Each row comes from the steps of one path. Every step used is in the known rows, and no mark comes twice. Write the path behind each row, first mark first.
In the rows, 128 means zero.
Known rows:
fososem-rilop-leta-vuvutaf: [142 108 149 126 174 132 137 139 119 158 133 170 109 198 141 122 152 153
 116 162 134 136 162]
vuvutaf-fanoz-fososem-rilop-tevusi: [118 131 129 155 196 137 130 101 127 129 132 127 147  33 131 156 104 142
 193 145 133 138 131]
vuvutaf-fanoz: [148 136 141 117 126  94 137 119 109 105 114  75 122 168 117 144 152 120
 133 105 114 114 134]
tevusi-vuvutaf-fanoz-fososem: [134 125 115 123  77 133  87 127 150 128 119 105 132 149 129 171 134  90
 160 105 118 175  92]
fososem-rilop-biso: [130 127 118 137 117 122 159 117 134 115 108 118 157 145 146 120  97 139
  78 156 133 102 158]
fososem-rilop: [142 129 113 120 173 178 132 132 129 139 140  85 190 216 128 144  64 131
  70 140  98  89 137]
vuvutaf-tevusi-rilop: [117 138 106 123  80 141 108 117 170 121 144  98 149  86 127 110 100 112
 118 111 114 105 111]
leta-vuvutaf: [145 117 157 129 122 128 127 171 127 137 116 105 113 252 153 130 174 137
  94 144 101 152 164]
fososem-rilop-tevusi-vuvutaf-leta: [ 92 119 133 120 184 154 150 119 139 118 148 151  88  67  89 121 129 118
 106 111 154 116 116]
vuvutaf-leta-rilop-biso-ridaf: [127 142 135 129 124  83 149 154  65 116 118 125 114 112 137  98 116 145
  91 128 143  77 124]
fanoz-ridaf: [134 164 119 130 133 145 137 174  88 101 127 101 168 218 113 123 152 139
 105  99  84 123 138]
fanoz-fososem-rilop-leta: [137 126 128 119 196 158 142  84 113 153 160 154 137 127 128 128 102 146
 127 158 143 120 113]
rilop-leta-vuvutaf-tevusi: [131 127 160 137 142  98 133 114  89 123 124 122  84  66 136 126 175 143
 165 126 130 133 133]
fanoz-vuvutaf-tevusi-rilop-leta: [125 129 123 114 150 120 141  88 140 135 158 163 105  66 113  84 132 137
 152 129 147 129 114]
fanoz-fososem-rilop-tevusi-vuvutaf: [107 113 107 151 163 156 115 138 166 129 135 138 125 157 120 135 108 112
 136 135 131 169 137]
vuvutaf-fanoz-fososem-rilop-biso: [128 125 109 137  90 116 133 107 139 121 100 135 160  91 146 147  95 125
 123 144 141 121 135]
rilop-biso: [132 134 141 139  96  96 170 120 125  97 106  95 118 157 152 104 150 141
  79 152 130 126 160]
leta-rilop-tevusi-vuvutaf-fanoz-fososem: [127 123 121 140  82 129  83 125 154 137 117 135 129 103 132 170 139 102
 197 116 132 180 103]
vuvutaf-leta: [117 137 157 102 158 148 164 116 110 112 149  95 100 106 104 120 148 128
  72 111 129  94 107]
biso-ridaf: [145 149 134 120 173 107 144 164  53 111 138  55 126 210 134 110 107 137
  68 117  99  88 111]

Which path is each row?
[118 123 133 158 188 133 123 113 130 138 125 146 140  38 136 160 116 144
 201 148 135 147 139]
leta-vuvutaf-fanoz-fososem-rilop-tevusi
[132 117 116 118 182 144 131  86 125 152 152 175 126 121 115 134 105 131
 146 143 154 129 113]
tevusi-vuvutaf-fanoz-fososem-rilop-leta
[120 129 148 137  74 108 156 122 134 119 108 153 116  96 141 106 151 144
 103 151 156 107 155]
vuvutaf-leta-rilop-biso
[124 131 142  92 154 146 150 138 123 118 138 115 107 102  92 115 146 117
 104  92 117 131 100]
fanoz-vuvutaf-leta
[112 116 130 158 142 137 123 151 163 125 132 141 102 189 124 113 147 124
 136 141 134 168 161]
leta-rilop-tevusi-vuvutaf
[134 110 145 122 132 123 131 140 147 155 138 177  93 186 143 103 170 145
 118 155 139 147 157]
tevusi-rilop-leta-vuvutaf
[135 145 130 130 141  75 158 153  59 100 116  84 114 156 144  97 115 143
  75 129 125  91 127]
rilop-biso-ridaf
[124 122 129 136 140  86 130 124 135 103 113 119  92 135 105 138 159 111
 167 104 138 148 145]
rilop-tevusi-vuvutaf-fanoz
[127 123 144 137 137 119 113 110  99 137 125 140 110  38 138 147 146 136
 181 127 132 136 117]
fanoz-fososem-rilop-leta-vuvutaf-tevusi
[140 107 144 127 159 139 123 135 125 165 133 176 115 177 147 135 148 146
 133 161 134 151 147]
fanoz-fososem-rilop-leta-vuvutaf
[129 130 130 113 157 134 154  90 145 139 168 154 107 139 122  81 132 144
 106 151 148 115 128]
tevusi-rilop-leta
[133 138 107 128 135  84 132 143  68 116 109 116 143 102 138 129  78 130
 112 120 135  86 109]
vuvutaf-fanoz-fososem-rilop-biso-ridaf
[139 139 132 125 124 115 122 133 105 105 117  70 129  80 118 128 139 118
 165  90  92 150 109]
fanoz-vuvutaf-tevusi
[114 122 138 138  66 109 148 130 148 120 107 167 109 110 135 105 150 133
 101 146 161 119 157]
tevusi-vuvutaf-leta-rilop-biso
[136 120 124 121  76 122  86 118 152 149 122 152 124  98 140 163 147 110
 186 121 134 170  99]
tevusi-rilop-leta-vuvutaf-fanoz-fososem
[138 128 103 123 141 194 102 126 141 152 139  99 202 171 138 169  56 118
 103 139 100 119 105]
fanoz-fososem-rilop
[120 150 107 143 117 109 112 172 107 105 108 167 145 149  93 136 163 126
 184  82 119 138 148]
leta-rilop-tevusi-vuvutaf-fanoz-ridaf
[132 128 145 114 105 157 120 153 139 149 133 149 138 143 114 121 140 131
 128 120 123 121 128]
fanoz-vuvutaf-leta-rilop
[119 122 142 123  99 162 118 150 150 146 139 154 122 169 114 121 139 123
 102 127 138 112 134]
tevusi-vuvutaf-leta-rilop
[142 122 138 123  95 117  97 118 127 143 118 136 116 112 142 169 160 115
 185 123 129 173 102]
rilop-leta-vuvutaf-fanoz-fososem
[133 119  91 121 126 172  89 126 151 149 128 124 188 156 123 179  60 101
 132 119 114 126 104]
tevusi-vuvutaf-fanoz-fososem-rilop
[112 133 113 138  51  96 142 107 162 103 110 127 128  53 144  98 123 126
 112 135 144 113 140]
vuvutaf-tevusi-rilop-biso
[117 127 111 125  68 135  98 135 174 133 134 125 139  94 134 115 118 114
 129 115 118 119 123]
leta-vuvutaf-tevusi-rilop
[122 133  95 116  76 140 100 132 178 125 136 112 155  84 118 108  98 105
 141  98 106 131 106]
fanoz-vuvutaf-tevusi-rilop
